Each row was made from one small tree. The marks that hang from a mark follow it in brackets, in the order of their numbers. Every link used is in the known rows. Write each row's tree.
Known rows
J_90{J_77{J_668{J_163{J_468}}}}: [-.24, .08, .40, .05, .09, .11, .06, -.05, .17, -.13, -.13, -.32, -.02, -.07, .23, -.08, .20, -.29, .18, .78, -.20, -.18, .34, -.13]
J_422{J_782}: [.13, .02, .30, -.12, .07, -.01, .05, -.03, .14, -.08, -.42, -.16, -.02, -.15, .22, -.08, .24, -.13, .47, .56, .13, -.14, .24, -.08]
J_468{J_163 J_782{J_422}}: [.34, .13, -.03, -.03, .24, .16, -.05, -.12, .09, .25, .06, -.16, -.09, -.01, -.03, .09, .36, .16, .24, .25, .13, -.04, .55, -.67]
J_668{J_77 J_163{J_468 J_508}}: [-.12, .26, .02, .22, .00, -.09, -.08, -.19, .26, -.18, .03, -.30, -.13, -.06, .41, -.08, -.08, -.40, .18, .42, .05, -.34, .03, -.27]
J_668{J_163{J_468 J_508 J_633{J_77 J_782{J_422} J_998}}}: [.29, .38, -.22, .20, -.29, -.06, -.33, .01, .24, -.53, -.30, -.03, -.23, -.10, .37, .06, -.27, -.16, .28, .00, .17, -.31, -.06, .00]
J_77{J_668{J_163{J_508 J_633}}}: [.13, .10, .12, .15, .11, -.21, -.16, -.01, .09, -.26, .13, -.49, -.18, -.02, .43, -.22, .25, -.28, .24, .31, -.44, -.35, .26, -.08]
J_782{J_90 J_422 J_468{J_163{J_633}} J_668}: [-.08, -.54, -.30, .00, .08, -.40, -.52, -.56, .12, .22, -.01, -.45, .00, .04, .06, -.13, .53, -.26, -.25, -.21, -.13, -.03, .63, -.65]
J_422{J_208}: [.08, .14, .23, -.16, .19, .04, -.08, -.08, -.11, -.05, -.43, -.11, .18, -.13, .20, -.18, .33, -.24, .29, .32, .14, -.01, .25, .13]
J_422{J_208 J_782{J_468 J_668}}: [-.07, -.50, .03, -.23, -.14, -.06, -.36, -.49, .09, .00, -.74, -.07, .18, .16, .12, -.23, .35, -.08, .12, .55, .21, .00, .26, .14]
J_776{J_782{J_90 J_422 J_468{J_163} J_668}}: [-.09, -.54, -.36, -.10, .06, -.30, -.38, -.50, .40, .36, -.16, -.40, .03, .20, -.08, .00, .77, .09, -.17, .26, .04, .12, .63, -.56]
J_422{J_208 J_782{J_90 J_468{J_163} J_668{J_77}}}: [-.11, -.51, -.07, -.14, -.29, -.29, -.28, -.64, .18, .32, -.34, -.03, .13, .19, -.20, -.17, .01, .06, -.27, .34, .25, -.03, .35, -.37]
J_422{J_208{J_633{J_782{J_90 J_468}}}}: [.02, -.16, -.09, -.21, .12, -.20, -.15, -.07, .21, .07, -.52, -.28, .38, -.05, .09, -.32, .36, -.28, -.07, .30, .23, .06, .25, .07]
J_77{J_668}: [.03, .15, .34, .03, .13, .21, -.03, -.03, .06, -.01, -.14, -.32, -.02, -.21, .14, -.15, .48, -.11, .33, .52, -.25, -.10, .41, -.10]
J_163{J_633}: [.11, .14, .28, -.07, .22, -.02, .01, -.01, .01, -.26, -.23, -.29, -.04, -.36, .45, -.21, .30, -.47, .38, .10, -.06, -.14, .29, -.15]
J_776{J_782}: [.09, .15, .22, -.17, .20, .06, .14, .06, .29, -.12, -.38, -.23, -.01, -.20, .31, -.07, .53, -.13, .47, .56, .10, .01, .30, -.06]
J_90{J_77{J_668{J_163{J_508}}}}: [-.10, .24, .12, .17, .12, -.02, -.11, -.11, .08, -.17, .07, -.40, -.05, -.02, .08, -.02, .13, -.06, .17, .60, -.32, -.19, .32, .10]
J_668{J_77 J_163{J_508 J_633{J_782{J_90}}}}: [.08, .28, -.17, .06, -.13, -.42, -.13, -.06, .25, -.19, .12, -.24, -.12, -.08, .33, -.08, -.28, -.30, .06, -.03, .03, -.32, -.04, -.28]
J_668{J_77 J_163{J_508}}: [.00, .25, -.04, .20, .05, -.15, -.07, -.09, .17, -.04, .11, -.36, -.05, -.05, .27, .00, -.07, -.23, .25, .34, -.03, -.29, .14, -.23]
J_90{J_77}: [-.12, .29, .28, -.06, .23, .17, .06, -.09, .00, -.16, -.30, -.20, .09, -.37, .10, .00, .18, -.25, .30, .39, .06, .02, .36, .02]
J_208{J_633{J_77 J_782}}: [.28, .40, .19, .02, .02, .21, .04, .32, .22, -.12, -.57, -.29, .10, -.48, .15, -.09, .12, -.14, .43, .30, .23, -.06, .22, .01]
J_633{J_77{J_668{J_163}} J_782{J_90 J_422{J_208}} J_998}: [.30, .12, -.09, -.01, -.35, -.17, -.32, .07, .10, .16, -.28, .07, .14, .23, -.29, .05, -.09, .30, .03, .26, .10, -.06, .25, .09]
J_468{J_163{J_508}}: [.14, .28, .06, .15, .25, .06, -.12, -.20, -.05, -.04, .02, -.35, -.20, -.32, .19, .05, .32, .07, .19, .19, -.11, -.15, .31, -.21]
J_90{J_77{J_668{J_163{J_508 J_633{J_782 J_998}}}}}: [.14, .38, .11, .14, -.21, .10, -.02, -.02, .10, -.56, -.06, -.07, -.19, -.17, .25, .02, -.23, .07, .26, .32, -.26, -.31, .07, .27]
J_77{J_668{J_163{J_633{J_998}}}}: [.21, -.01, .39, .11, -.01, -.01, .09, .08, .07, -.16, .00, -.25, -.14, -.14, .39, -.12, .16, -.13, .32, .34, -.39, -.34, .33, -.11]
J_77{J_668{J_163{J_468{J_782{J_422}} J_508 J_633}}}: [.24, .12, -.14, .12, .03, -.11, -.28, -.16, .32, -.30, .22, -.26, -.24, .32, .32, -.29, .22, -.28, .15, .36, -.14, -.37, .26, -.40]

Which tree is each row?
[-.18, -.45, -.32, -.17, .04, -.38, -.30, -.52, .39, -.02, -.17, -.34, .06, .10, -.06, -.10, .47, -.20, -.22, .08, .04, .13, .65, -.44]
J_776{J_782{J_90{J_77} J_422 J_468{J_163{J_633}} J_668}}
[.18, .32, -.03, .14, -.16, -.18, -.03, -.30, .32, -.29, .23, .14, -.33, -.06, .27, -.21, -.43, -.18, -.07, .08, .17, -.42, .02, -.39]
J_668{J_77 J_163{J_468{J_782{J_90}} J_508 J_633{J_998}}}
[-.20, -.42, -.18, -.13, .08, -.56, -.33, -.28, .14, .01, -.04, -.39, .35, .45, -.08, -.30, .21, -.50, -.26, .29, -.18, .02, .57, -.11]
J_782{J_90{J_77{J_668{J_163{J_633}}}} J_422{J_208} J_468}
[-.15, -.42, -.53, .18, .05, -.29, -.68, -.50, .18, .13, -.08, -.56, .05, .33, .20, .00, .49, -.16, .00, .23, -.13, -.16, .38, -.22]
J_782{J_422 J_468 J_668{J_163{J_508}}}
[-.29, -.24, -.54, .14, .08, -.28, -.64, -.79, .11, .14, .04, -.38, .03, .07, -.29, .04, .35, .04, -.41, -.01, -.04, .06, .58, -.30]
J_782{J_90{J_77} J_422 J_468{J_163{J_508}} J_668}
[.29, .47, .17, .26, -.21, .37, -.13, -.09, .21, -.22, -.09, .08, -.39, -.11, .04, -.04, -.13, .36, .17, .61, -.03, -.28, .17, -.05]
J_633{J_77{J_668{J_163{J_468{J_782} J_508}}} J_998}
[-.18, -.13, .19, .02, -.12, -.26, -.18, -.41, .12, -.26, -.21, -.02, -.11, -.19, .29, -.14, -.09, -.33, -.13, .05, .01, -.28, .22, -.09]
J_782{J_90{J_77} J_668{J_163{J_468 J_633{J_998}}}}
[-.07, -.32, -.57, .17, -.10, -.62, -.81, -.46, .22, .03, -.08, -.50, -.02, .19, .06, -.15, .18, -.31, -.24, -.18, -.08, -.12, .42, -.27]
J_782{J_90 J_422 J_468 J_668{J_163{J_508 J_633{J_77}}}}
[-.24, -.11, -.34, .10, -.24, -.11, -.46, -.54, .14, -.07, -.24, -.08, -.05, -.04, -.03, .18, -.07, .27, -.24, .22, -.01, -.10, .13, .18]
J_633{J_782{J_90{J_77} J_468 J_668{J_163{J_508}}} J_998}
[.16, .16, .27, .02, .09, -.16, -.03, .21, .06, -.11, -.26, -.38, -.08, -.31, .41, -.05, .00, -.38, .38, .16, -.05, -.18, .30, -.21]
J_668{J_163{J_633{J_77}}}
[.04, .03, -.01, -.03, -.22, -.16, -.38, -.05, .12, .25, -.41, -.18, -.06, -.16, .05, .13, .04, .14, .06, .16, .12, -.11, .18, -.17]
J_633{J_77 J_782{J_90 J_668{J_163}}}
[.36, .12, -.36, .11, -.13, -.18, -.57, -.22, .18, -.12, -.09, -.18, -.18, .16, .11, -.09, -.01, -.05, .16, -.06, .12, -.24, .31, -.29]
J_468{J_782{J_422 J_668{J_163{J_508 J_633{J_77}}}}}
[.30, .54, .12, .19, -.07, .11, -.18, -.09, -.01, -.54, -.29, -.02, -.22, -.53, .21, -.10, -.14, -.09, .31, -.09, .02, -.17, .15, .23]
J_163{J_508 J_633{J_77 J_998}}
[.27, .26, -.09, .12, -.14, .15, -.18, -.47, .14, -.17, .13, -.04, -.33, -.20, .11, -.15, -.11, .08, .04, -.07, .08, -.26, .26, -.53]
J_468{J_163{J_508 J_633} J_782{J_668{J_77}}}
[.01, -.31, .18, -.06, .11, .02, .02, -.22, .15, .15, -.31, -.32, -.08, -.12, .16, .05, .33, .06, .22, .61, -.01, -.04, .43, -.40]
J_422{J_782{J_468{J_163}}}
[-.03, .00, .30, -.24, -.07, -.19, -.06, -.22, .09, -.08, -.38, .07, .21, .12, -.29, -.29, .05, -.04, .01, .65, .11, .00, .34, .25]
J_422{J_208 J_782{J_90{J_77{J_668}}}}
[.15, -.18, .05, .01, -.01, -.08, -.11, .10, .25, .11, -.38, -.46, .10, -.09, .41, -.07, .33, -.13, .30, .36, .03, -.28, .19, -.15]
J_208{J_633{J_782{J_668{J_163}}}}
[.24, .09, -.13, .22, .03, .22, -.04, -.14, .21, -.15, -.21, -.32, -.08, -.35, .18, .03, .20, .24, .10, .25, -.03, -.15, .23, -.05]
J_208{J_633{J_782{J_468{J_163{J_508}}} J_998}}
[-.20, .01, -.10, .02, .12, -.08, -.10, -.40, .37, -.06, .04, -.36, -.11, -.04, -.22, -.06, .44, .23, -.23, .63, -.25, .13, .54, -.12]
J_776{J_782{J_90{J_77{J_668}} J_468{J_163{J_508}}}}
[.37, .31, -.04, .20, -.28, .27, -.12, -.52, .10, -.24, .12, .19, -.40, -.27, .07, -.07, -.27, .28, .05, -.13, .09, -.32, .21, -.39]
J_468{J_163{J_508 J_633{J_998}} J_782{J_668{J_77}}}
[-.06, -.34, -.24, .09, -.27, -.41, -.37, -.71, .30, -.07, -.02, -.22, -.20, .00, .04, -.23, -.08, -.09, -.26, .03, .01, -.23, .28, -.48]
J_422{J_782{J_90 J_468{J_163{J_508 J_633}} J_668{J_77}}}
[-.03, -.01, -.02, -.15, -.01, -.02, -.02, -.18, .17, -.16, -.56, .00, .40, -.17, -.13, -.19, .00, -.09, -.13, .31, .30, .10, .25, .35]
J_422{J_208{J_633{J_782{J_90{J_77} J_468} J_998}}}
[.38, .46, .23, .30, -.14, .23, -.12, -.10, -.02, -.36, -.01, -.12, -.38, -.48, .02, -.06, -.05, .24, .16, .04, -.31, -.21, .34, -.02]
J_468{J_163{J_508 J_633{J_77{J_668} J_998}}}
[.31, .56, .14, .16, -.23, .19, -.23, -.27, .21, -.46, -.06, .24, -.42, -.31, -.06, -.33, -.15, .11, -.07, .13, .02, -.21, .18, -.04]
J_163{J_468{J_782{J_90}} J_508 J_633{J_77{J_668} J_998}}
[-.07, -.30, -.40, -.01, -.24, -.02, -.54, -.51, .19, .15, -.36, -.04, .09, .04, -.09, .08, .35, .15, -.09, .02, .12, .01, .31, -.15]
J_633{J_782{J_90 J_422 J_468 J_668} J_998}
[.26, .00, .03, .11, -.27, -.15, -.20, .08, .25, .17, -.44, -.16, .02, -.26, .01, .01, -.05, .18, .05, .11, .16, -.23, .21, -.03]
J_208{J_633{J_77 J_782{J_90 J_668{J_163}} J_998}}
[.25, -.01, -.03, -.12, -.18, -.15, -.15, -.01, .12, -.36, -.43, .09, .07, .18, .49, -.09, -.06, -.33, .28, .12, .25, -.27, -.02, .02]
J_668{J_163{J_468 J_633{J_782{J_422{J_208}} J_998}}}
[-.19, .06, -.08, .24, -.18, -.07, -.32, -.42, .26, -.13, -.08, -.26, -.16, .00, .37, -.11, .00, -.29, .08, .33, .04, -.37, .04, -.25]
J_782{J_668{J_77 J_163{J_468 J_508}}}
[-.06, -.45, -.28, .16, -.26, -.20, -.31, -.42, .28, .00, -.06, -.27, .07, .18, .23, -.07, .00, -.35, .06, .02, -.05, -.25, .38, -.45]
J_782{J_422 J_468 J_668{J_77 J_163{J_633{J_998}}}}
[-.31, -.09, .09, -.16, .10, -.02, .02, -.24, .42, -.05, -.24, -.30, .11, -.03, -.15, -.17, .51, -.07, -.05, .77, -.14, .20, .55, -.03]
J_776{J_782{J_90{J_77{J_668}} J_468}}
[.12, .16, -.14, .15, -.05, .32, -.15, -.31, .04, -.14, -.19, -.12, -.22, -.34, .16, .25, .14, .42, .11, .24, -.06, -.07, .15, -.05]
J_633{J_782{J_468{J_163{J_508}}} J_998}
